Each row was made from one path, in order. Every step used is in the known rows, and no mark comes twice. Write each row's path.
(in the rows, 128 means zero)
Known rows
sime rekos: [131 126 123  95 125 140 134  91 129 137 140 132 122 127 155 135 129 148
 129 125 107  85 150 126 165 117 128 132 134 128 164 132 125 113 127 131
 126 131 125 145 132 108 135 121 172 146 115]
fesem gosup nume roko zuze: [135 141 142 136 124 124 142 151 128  98 125 133 104 128  90 153 147 112
 123 105 153 133 115 120 164 110 136 150 126 142 110 146 119 120 145 138
 129 123 104 109 116 148 143 136 111 217 109]
likizun binu: [127 116 121 115 133 136 132 108 140 161 118 107 136 116 146 141 136 124
 114 170 122 105 123 153 126 113 118 142 134 122 137 114 130 128 123 133
 109 133 121 125 140 142 127 104 144 129 132]
roko zuze nibo: [137 102 130 108 126 131 118 133 133 120 137 116 120 141 128 159 147 109
 121 128 128 147 118 119 165 121 137 124 115 123 108 158 124 134 131 129
  88 133 121 144 123 131 107 124 150 157 122]
dufu rekos sime binu likizun: [130 154  81 127 128 127 128 113 145 126 151 114 139 107 117  91 107 172
 132 168 129 140 110 139  88 130 129  95 106 128 138 124 154 122  78 114
 235 136 133 126 123 214 103 135 121 119 143]
vero nume roko zuze nibo: [129 127 128 135 117 132 102 144 153  99 146 128 107 109 124  99 163 149
 109 168 130 144 110 102 145 142 147 122 124 115 115 164 143 161 120 120
  94 126 105 143 123 164 105 120 140 220  95]
dufu rekos sime binu: [133 140  96 127 121 131 139 133 129 120 151 151 130 120 129 139 118 152
 128 179 133 141 121 131  91 132 122 103 118 125 151 101 146 121 111 125
 239 134 139  91 121 171 114 126 129 112 139]
bilo binu nibo zuze: [140 115 144 101 145 141 119 121 105 147 143 112 129 145 117 160 119 107
 116 141 135 115 132 170 112 131 121 124 125 119 114 186 147 140 139 121
 131 118 150 206 116  99 115 107 147  69 105]
nume gosup: [137 126 139 122 127 152 138 121 138 132 112 144 127 141 147 138 125 136
 131 101 102  85 119 133 164 123 123 132 124 134 135 106 122 116 147 132
  76 129 125 114 140 112 131 107 145  99 139]
bilo binu likizun fesem: [146 110 131 114 134 144 123 111  96 145 129 139 150 111 124  88 129 143
 122 149 106 141 108 131  73 114 129 123 151 124 108 119 146 123  82 110
 147 118 120 159 132 193 133 149 160 108 128]
dufu rekos gosup: [118 118 131 138 135 118 135 121 125 120 115 111 123 140 136 135 133 118
 121 146 137  90 134 127 164 135 137 127 148 125 157  73 163 115 132 116
 182 119 170  52 124 109 132 117 156 111 141]
gosup nume roko zuze: [133 159 138 131 114 118 135 132 149 101 136 160 118 113 136 158 141 126
 118 127 141 125 111 123 159 114 136 150 142 131  97 140 133 125 154 136
 139 130  99  88 121 147 131 124 130 212 115]
sime binu: [139 127 118 136 132 146 122 120 133 134 141 123 138 119 145 147 131 143
 115 142 130 134 130 133 114 108 120 121 127 125 145 113 137 108 130 135
 181 129 114 134 122 127 113 119 146 132 129]
likizun fesem gosup rekos: [142  62 160 130 142 111 128 160  99 124  92 143 132 144 103 101 147 102
 141 107 132 169 140 100 109 131 131 143 137 148 136  82 108 118 115 127
  79 115 129  99 129 114 158 161 106 128 128]
sime binu nibo: [152 124 114 128 143 139 109  95 134 147 154 108 134 116 152 140 123 137
 128 124 131 114 142 148 109 121 124 135 106 118 140 147 140 114 124 135
 126 136 131 183 118  98 118 118 123 118 133]
zuze roko nume gosup rekos dufu: [123 169 156 144 139 106 133 151 115 109 128 161 129 129 101  99 116 124
 145  60 132  96 127 131 122 155 128  88 163 124  91 138  90 152 210 133
 102 124 122 134 128  62 115 144 105 116 145]
nume gosup rekos dufu: [143 132 148 136 141 113 125 141 156 117 114 156 138 151 152 112 142 109
 144  77 121 111 108 122 129 132 126 118 158 137 114 110 105 134 169 127
  45 135 127 100 134  60 133 140  84 115 132]
roko nume vero: [123 149 157 134 117 139 146 117 101 146 111 137 141 129 122 119 129 154
 139  84 118 113 164 126 156 138 121 144 123 126 143 120 122 134 131 122
  78 115 108 159 134 169 109 132 155 159 145]
sime binu nibo zuze roko: [127 138 133 134 157 133 114 110 102 137 158  78 118 115 112 156  93 114
 124 166 147 117 148 169 110 136 126  99 113 109 109 205 135 137 140 141
 168 129 137 205 114  89 103  89 141  49 123]
likizun binu sime: [120 111 115 116 129 131 139 129 139 160 128 118 132 118 143 141 134 123
 108 164 134 105 113 147 118 106 114 141 131 111 130 140 130 128  77 142
  65 114 136 146 145 134 149 105 138  97 141]
likizun binu sime rekos gosup: [112 108  90 122 126 127 115 110 137 157 149 104 116 125 149 121 130  99
 107 159 121 100 123 135 155 104 136 128 140 100 166 142 131 117  96 133
 106 114 156 153 148  83 157 108 164  75 145]
dufu rekos sime: [119 132 110 111 119 120 159 129 127 118 126 156 126 131 137 137 121 149
 145 164 127 115 130 132 111 144 121 125 126 136 145  90 141 136 106 125
 167 134 145  72 129 167 124 127 141 125 133]
zuze roko nume: [108 152 145 121 129 130 150 128  88 125 129 140 124 112 111 144 108 151
 132 112 135  86 157 141 130 142 122 117 137 122 108 130 120 142 162 143
 163 123 115 150 122 124 107 121 174 144 134]
nibo zuze roko nume vero: [ 98 167 175 142 133 135 150 129  79 138 117 111 124 126  82 143  99 132
 135 126 135 116 168 149 163 153 120 108 131 118 115 182 116 155 151 126
 110 109 112 181 134 153  98 110 171  84 132]
nibo zuze roko nume gosup rekos: [107 144 168 126 138 121 127 164 114 110 113 132 120 150  69 127  94 115
 121  96 132 118 142 134 173 158 127 102 128 126 102 173 101 151 218 131
 152 113 135 153 130  95 102 108 132  54 141]
nume roko zuze nibo: [129 130 122 129 127 111 113 130 137 100 144 123 101 115 133 121 156 130
 123 128 131 140 112 115 149 126 140 135 113 115 105 170 140 145 128 133
  74 131 105 152 123 146 119 111 156 183 122]
nibo zuze: [114 119 148 114 141 138 141 128 128 124 114 115 130 146 129 167 123 115
 113 165 139 101 143 148 150 120 119 134 124 137 125 146 134 132 140 135
 118 126 130 142 131 106 112  97 161 110 113]
gosup rekos: [129 111 147 117 130 116 124 131 133 128 104 133 135 143 150 133 140 129
 138 102 129 136 141 113 138 135 123 155 139 143 124 105 122 130 140 128
 102 125 128  98 128 103 130 139 114 132 118]
sime rekos gosup: [120 119 122 122 128 133 119 100 127 132 135 114 112 138 161 134 130 116
 124 124 111  94 151 117 184 121 138 131 137 123 175 104 135 112 141 127
 150 132 145 122 131  68 136 123 173 126 124]
fesem likizun binu nibo zuze: [126 114  98 125 155 113 112  73 135 182 113  57 135 142 125 162 116 121
 114 181 137  84 144 185 137 123 116 157  96 123 117 202 136 144 112 124
  97 143 148 175 119 115 123  85 120 103 121]
dufu rekos gosup nume vero: [117 140 169 155 114 126 136 118 115 139 100 106 135 141 132 156 131 104
 140 121 129 134 141 119 190 148 141 143 155 124 142  75 152 107 137  93
 143 119 164  11 127 155 140 144 113 108 138]
dufu rekos gosup nume roko: [104 155 141 159 121  92 129 124 132  98 117 128 113 116 142 130 139 121
 124 143 151 110 129 121 167 148 143 154 155 121 129  73 175 111 156 116
 185 124 157  10 119 126 145 124 122 162 132]
binu likizun fesem gosup: [135  87 136 132 148 132 136 119 104 138 101 102 141 121 103  67 130 137
 134 124 120 129 132 130 112 119 133 134 114 141 133 113 129 116  67 128
  88 123 121 162 134 170 146 150 131 142 135]
dufu rekos gosup nume: [113 127 146 140 120 111 134 126 127 119 110 120 131 141 143 163 127 100
 119 146 146 112 132 121 176 139 138 141 150 130 131  64 160 104 155 109
 205 128 177   4 116 112 132 135 119 127 133]
rekos sime binu likizun fesem: [136 122  90 145 127 132 115 117 126 131 148 146 152 101 141  69 117 149
 134 177 108 182 117 118  39 118 129 120 110 125 123 112 133 127  61 129
 170 143 105 161 136 193 116 147 124 120 148]
rekos dufu: [130 136 131 135 142 119 148 115 137 125 130 143 140 129 164 140 143 126
 138 130 137  88 129 145 102 119 118 122 160 133 115 106 128 135 128 140
  74 140 118 122 126  80 125 135 129 174 117]
nibo zuze roko: [103 139 154 125 145 134 150 130 103 121 120 102 115 132 113 170 104 116
 125 170 143 104 143 155 139 134 118 111 138 129 100 172 129 142 146 140
 154 125 127 137 129 111 114  90 169  77 114]
nibo zuze roko nume: [ 93 147 152 121 139 125 149 140  87 115 125 125 121 130  85 152  96 124
 115 144 152  94 161 157 146 142 120 104 128 124 104 174 122 148 174 140
 177 117 124 176 121 116  94 100 179 111 123]
rekos gosup nume: [113 120 143 145 118 130 128 124 129 128 114 117 133 142 164 166 132  87
 124 124 135 130 138 115 160 127 134 157 145 135 117  71 142 108 163 125
 154 138 145  50 120  89 137 133 117 147 122]
fesem likizun binu bilo: [134 139  84 115 126 119 133  89 160 175 107  72 140 124 141 161 138 131
 124 139 119 100 122 173 107 119 115 139 103 122 135 158 131 133  78 124
 102 147 130 141 133 166 137  94 119 142 129]

Write each row's path
[138 159  89 112 113 117 139 141 162 120 149 128 128 111 122 137 118 138
 132 158 132 154 117 145  71 142 125  82 100 115 157 127 144 126  83 124
 201 139 146 127 131 193 108 114 107 100 146] -> dufu rekos sime binu bilo
[103 152 157 128 136 141 146 143  96 118 123 127 115 135  71 139  88 125
 116 124 126  86 140 154 171 144 123  90 119 118 107 179 112 145 207 140
 149 116 128 173 132 105  99  88 171  68 141] -> nibo zuze roko nume gosup
[134 105 135 127 140 123 128  97 117 136 110 126 151 111 147  77 129 150
 132 150 108 117 129 124 104 118 133 141 132 132 120 108 140 121  76 124
 103 129 118 139 140 164 131 136 145 139 138] -> binu likizun fesem
[137 140 110  99 129 133 137 128 114 130 185 174 125 127 136 143 137 135
 125 121 132  99 113 152  83 100 124  81 176 106 129 171 124 130 102 130
 105 111 135 186 126  80 156 149 153 118 107] -> bilo binu sime rekos dufu
[131  85 148 118 140 126 132 151 113 126  92 108 124 154  98 127 144 119
 141  80 142 146 140 112 147 133 123 151 122 156 143  96 111 123 132 128
  98 117 129 110 123 101 142 151  98 137 114] -> fesem gosup rekos
[101 143 123 146 110 111 120 118 140 102 157 148  98 110 167 124 127 126
 125 116 137 116 135 108 166 119 142 150 140 111 134 141 148 114 122 136
 109 118 149  96 130  84 176 128 140 144 122] -> binu sime rekos gosup nume roko
[135 100 143 131 153 108 137 156 125 118 108 122 133 152 112 115 155 105
 146  78 156 139 132 120 108 125 124 128 146 149 127  97 106 135 139 134
  57 125 129 125 119  70 143 163  72 174 112] -> fesem gosup rekos dufu
[132 129 116  97 126 121 137 122 167 165 116  81 134 106 150 131 139 107
 116 146 117 110 115 166 103 124 120 130 116 113 142 137 130 132  95 132
  73 140 131 166 148 162 123  94 124 117 135] -> likizun binu bilo
[150 153 103 123 109 130 111 167 186 121 135 141 128 131 129 119 123 116
 143  89 104 198 102 114  86 143 125  98  90 128 136 137 103 133 130 126
 122 148 127 147 143 144 116 124  66  52 143] -> nume gosup rekos sime binu bilo
[123 164 137 151 118  99 128 136 136  92 130 143 110 123 124 147 138 103
 110 141 155 113 107 114 186 128 153 132 155 118 122 116 158 119 165 115
 218 119 148  25 116 127 129 126 131 176 133] -> dufu rekos gosup nume roko zuze
[125 118 114  99 122 138 138 114 133 128 156 151 116 129 152 140 122 159
 126 121 121  88 142 132 160 108 125 126 129 118 154 158 127 115  85 141
  81 115 137 162 138  98 158 122 165 114 124] -> binu sime rekos
[132 134  93 130 118 147 131 135 130 126 150 152 134 123 145 149 121 135
 131 160 125 161 128 124  76 119 115 123 108 132 139 104 126 129 114 139
 178 144 109 134 125 148 110 126 133 128 129] -> rekos sime binu
[136 117 123 104 123 150 141 147 102 134 149 162 127 136 129 151 133 135
 119 128 136 123 108 142  93 106 112 119 146 118 116 142 143 130  90 130
 109 101 138 147 127 128 151 129 157  88 122] -> bilo binu sime
[139 149 132 133 119 143 125 138 151 103 138 150 118 104 128 110 154 157
 102 172 132 100 113 112 151 126 138 128 145 129 133 149 138 152 117 128
 134 118  95 135 128 157 110 117 155 222  97] -> vero nume roko zuze
[119 153 152 102 145 131 126 133  64 138 153 119 117 130  69 151  92 119
 117 124 147  98 150 177 104 151 122  94 132 104  91 214 133 159 180 129
 180 113 144 237 108 110  96 110 166  71 117] -> bilo binu nibo zuze roko nume
[106 156 131 139 114 111 114  99 137 110 142 126 103 111 168 122 132 123
 129 120 125 116 145 107 181 128 145 156 143 121 145 115 146 114 161 126
 158 136 129  85 125  87 154 130 146 178 115] -> sime rekos gosup nume roko
[118 150 158 127 126 124 128 149 111 119 113 144 121 134  94 106 104 135
 143  53 117 108 133 121 164 156 128 108 139 126 108 134 100 141 204 131
 135 117 127 123 131 102 115 130 132  83 146] -> zuze roko nume gosup rekos
[123 113  84 129 133 126 134  99 130 170 121 107 136 133 136 171 131 146
 114 160 140  90 121 153 121 100 109 149 120 121 120 153 133 131  68 134
  84 123 138 124 130 145 160 108 132 120 137] -> fesem likizun binu sime
[128 118  90 130 134 130 125  80 130 175 107  91 142 134 140 167 135 147
 120 161 125  91 128 158 134 111 113 161 120 132 128 126 133 131 105 125
 133 142 123 102 123 153 140 103 138 156 128] -> fesem likizun binu
[142 111 155 148 126 114 142 156 107 103 120 163 113 116  96 134 147 105
 118 133 144 160 117 106 129 111 142 141 138 135 111 125 115 115 125 137
 116 120 103  95 121 148 161 151 116 198 122] -> likizun fesem gosup nume roko zuze
[110 154 136 127 112 125 136 164 108 110 129 175 116 138  99 106  97 137
 156  74 110 144 130 110 120 167 125 110 121 132 103 138  87 164 193 135
 150 132 122 122 134 122 113 138 116  83 152] -> zuze roko nume gosup rekos sime
[131 116 108 128 139 115  94 141 146 128 147 119 133 143 127 130 111 109
 135 144 142 193 142 130  83 146 124 130  95 131 121 178 122 149 138 131
 152 141 143 187 119  95 101 125  75  64 124] -> gosup rekos sime binu nibo zuze
[131 124 103 130 118 127 114 152 139 120 139 148 137 135 142 125 128 130
 138 130 129 199 127 101  75 133 122 132 118 141 130 102 115 136 135 132
 181 141 114 109 126 136 114 145  99 118 129] -> gosup rekos sime binu
[128 133 146 123 121 124 120 146 132 121 106 157 140 149 107  98 123 141
 129  58 114 120 135 111 170 141 127 129 125 133 133 106 105 128 201 123
  96 119 128 132 131  97 117 133 121 122 151] -> roko nume gosup rekos
[124 153 135 157 116 116 121 138 140  97 133 139 111 125 148 157 145  95
 111 122 145 132 110 109 174 113 146 153 147 127 108 121 141 126 170 130
 158 129 118  71 121 110 133 130 131 190 123] -> rekos gosup nume roko zuze
[122 104 152 121 127 141 150 138 113 128 103 108 128 143 109 163 132 112
 132 103 144 132 138 128 155 121 123 155 119 151 126  95 119 105 143 135
 119 133 129  88 115 122 143 146 101 175 112] -> fesem gosup nume
[140  98  91 146 135 142 124 137 111 132 138 119 140 110  93  72 121 139
 134 150 121 192 118 117  44 117 131 108  95 137 143 110 121 120  55 132
 164 138 110 182 131 196 132 156 107 128 140] -> rekos sime binu likizun fesem gosup
[137 149  87 118 111 134 133 143 162 129 151 127 130 112 141 143 126 127
 136 137 121 173 121 137  52 128 119 105  90 124 143 131 127 133  85 139
 152 150 119 173 134 164 110 116 107 118 130] -> rekos sime binu bilo
[146 115 114 145 142 134 109 101 126 138 139 121 158  99 135  74 125 145
 114 160 114 152 120 123  72 106 134 117 126 119 128 119 144 104  80 125
 147 128 111 159 134 170 121 135 139 124 146] -> sime binu likizun fesem
[114 135 143 143 102 141 128 113 124 144 140 123 119 140 159 145 126 106
 136  97 116 139 147 108 191 122 141 142 142 113 147 142 128 105  93 111
  60 114 154 102 139 101 167 146 124  87 130] -> binu sime rekos gosup nume vero
[131 149  78 130 127 146 117 110 145 135 153 113 143 110 140  95 115 161
 135 156 118 158 115 131  75 119 121 123 100 136 126 128 135 130  78 130
 178 147 104 173 130 188 103 139 123 138 134] -> rekos sime binu likizun
[123 136 136 136 111 107 110 134 143  98 140 129 107 115 140 148 148 113
 122 129 140 165 109 109 155 129 143 148 118 122  80 160 135 134 150 127
  97 138 109 103 115 146 122 128 116 206 113] -> gosup nume roko zuze nibo
[140 117 151 121 127 132 120 138 150 125 103 138 130 153 140 121 131 128
 137  79 108 124 117 112 169 136 126 135 131 139 128 106 112 123 166 123
  76 127 130  96 138  99 136 129 111  80 141] -> nume gosup rekos
[113 125 136 126 113 129 117 103 130 129 133 114 121 140 162 156 123 101
 122 119 118 121 147 113 184 120 142 141 147 129 145  94 131  99 164 121
 171 139 147  79 122  68 143 137 136 147 116] -> sime rekos gosup nume
[140 113 152 128 119 157 108 149 161 124 100 138 137 144 132 106 137 137
 123 117 106 124 117  98 158 155 134 129 141 140 140 105 116 135 153 110
  99 121 131  85 136 111 122 135  99 122 107] -> vero nume gosup rekos
[120 119 121 116 116 117 132 143 136 122 115 161 130 146 149 126 130 128
 154 120 126 166 132 102 103 146 118 152 125 152 123 103 115 149 128 130
 120 142 126  98 133 124 128 151 103 131 121] -> gosup rekos sime
[128 142 142 122 122 148 140 131 125 125 117 162 133 135 115 118 120 150
 121  84 109  78 137 131 170 130 122 125 113 126 143 114 117 124 182 133
 109 126 124 149 134 113 113 111 157 134 151] -> roko nume gosup
[140 153 126 129 130 121 139 128 136 101 138 152 108 113 138 134 147 141
 118 128 133 100 113 128 150 110 132 137 137 126 119 157 134 138 135 140
 120 124  95 133 129 139 123 111 167 187 121] -> nume roko zuze
[125 136  66 126 139 110 131  78 146 165 159 125 130 125 148 147 137 146
 123 149 134  65 121 164 117  94 119 119 143 109 135 177 115 131  77 135
  80 133 134 164 128  87 166 122 123 155 126] -> fesem likizun binu sime rekos dufu
[151  83 126 139 151 122  97 137 117 132 117  93 151 122  82  47 135 128
 127 116 131 200 122 103  83 119 138 119 113 139 137 115 121 108  88 119
 146 116 117 158 125 163 135 172  87 117 140] -> sime binu likizun fesem gosup rekos
[154 121 132 103 136 144 121 111 102 153 145 128 132 132 142 149 131 127
 132 110 122 103 130 157  99 129 121 135 133 119 120 151 143 131 126 120
 108 126 143 179 116 108 131 126 137 106 114] -> bilo binu nibo
[129 143 171 138 109 140 147 107 122 152 104 118 142 131 158 158 132 119
 148 111 118 144 144 120 159 133 123 160 136 138 117 109 125 114 118 114
  60 132 115  76 132 169 136 141 110 144 119] -> gosup nume vero
[115 134 150 140 127 126 144 135 119 105 112 119 109 117 117 133 143 135
 137 102 149 132 137 123 142 127 125 165 115 146 123 108 132 116 136 139
 104 129 114  88 119 139 159 139 105 207 105] -> fesem gosup nume roko
[140 145  93 132 123 142  96 135 167 130 137 121 142 133 120  65 112 149
 142  99 103 179  97 109 103 132 129 116  98 138 121 131 113 130 127 119
 153 144 115 145 136 165 108 143  81  76 149] -> nume gosup rekos sime binu likizun
[142  73 120 150 130 122 118 175 102 120 122 156 135 135  99 108 132 109
 142 136 131 236 128  88  57 131 129 122 113 142 143  83 102 127 104 130
 168 131 119 119 125 144 143 171  86 108 138] -> likizun fesem gosup rekos sime binu
[147  92 116 144 151 141 117 121 107 137 127  96 145 106  92  79 128 141
 118 138 127 162 124 125  79 106 133 116 111 131 147 114 131 101  71 126
 155 121 113 176 127 174 133 150 123 134 138] -> sime binu likizun fesem gosup
[131 114 128 124 106 154 116 161 163 121 114 163 128 146 134  98 130 141
 140 133  98 152 109  89 124 165 129 125 129 147 137 104 103 157 138 115
 112 134 129  94 140 135 120 144  83 114 113] -> vero nume gosup rekos sime
[147 144 108 119 123 134 127 130 160 134 142 103 138 111 142 147 133 127
 118 123 126 138 126 148  94 118 123 100 105 118 146 132 136 112 104 135
 138 136 122 173 132 140 112 108 122 116 134] -> sime binu bilo
[110 121 121 127 108 129 124 122 132 126 149 134 116 137 161 155 123 103
 120 120 130 121 136 113 177 113 140 138 142 118 137 122 133  99 120 130
 122 122 163  96 129  67 164 139 132 113 125] -> binu sime rekos gosup nume
[129  79 119 124 135 115 122 147 117 125 102 123 138 136  97  53 129 127
 159 115 119 197 125  95  72 141 132 141 106 155 122 102 108 141  66 122
  89 132 125 139 138 175 145 179  81 123 137] -> binu likizun fesem gosup rekos sime
[143 124 153 141 132 135 113 150 177 119 112 152 144 138 133  89 149 126
 131 116 118 115 107 108 122 150 134 108 168 136 126 108 107 146 160 114
  67 129 126 104 132  73 119 148  66 157 105] -> vero nume gosup rekos dufu
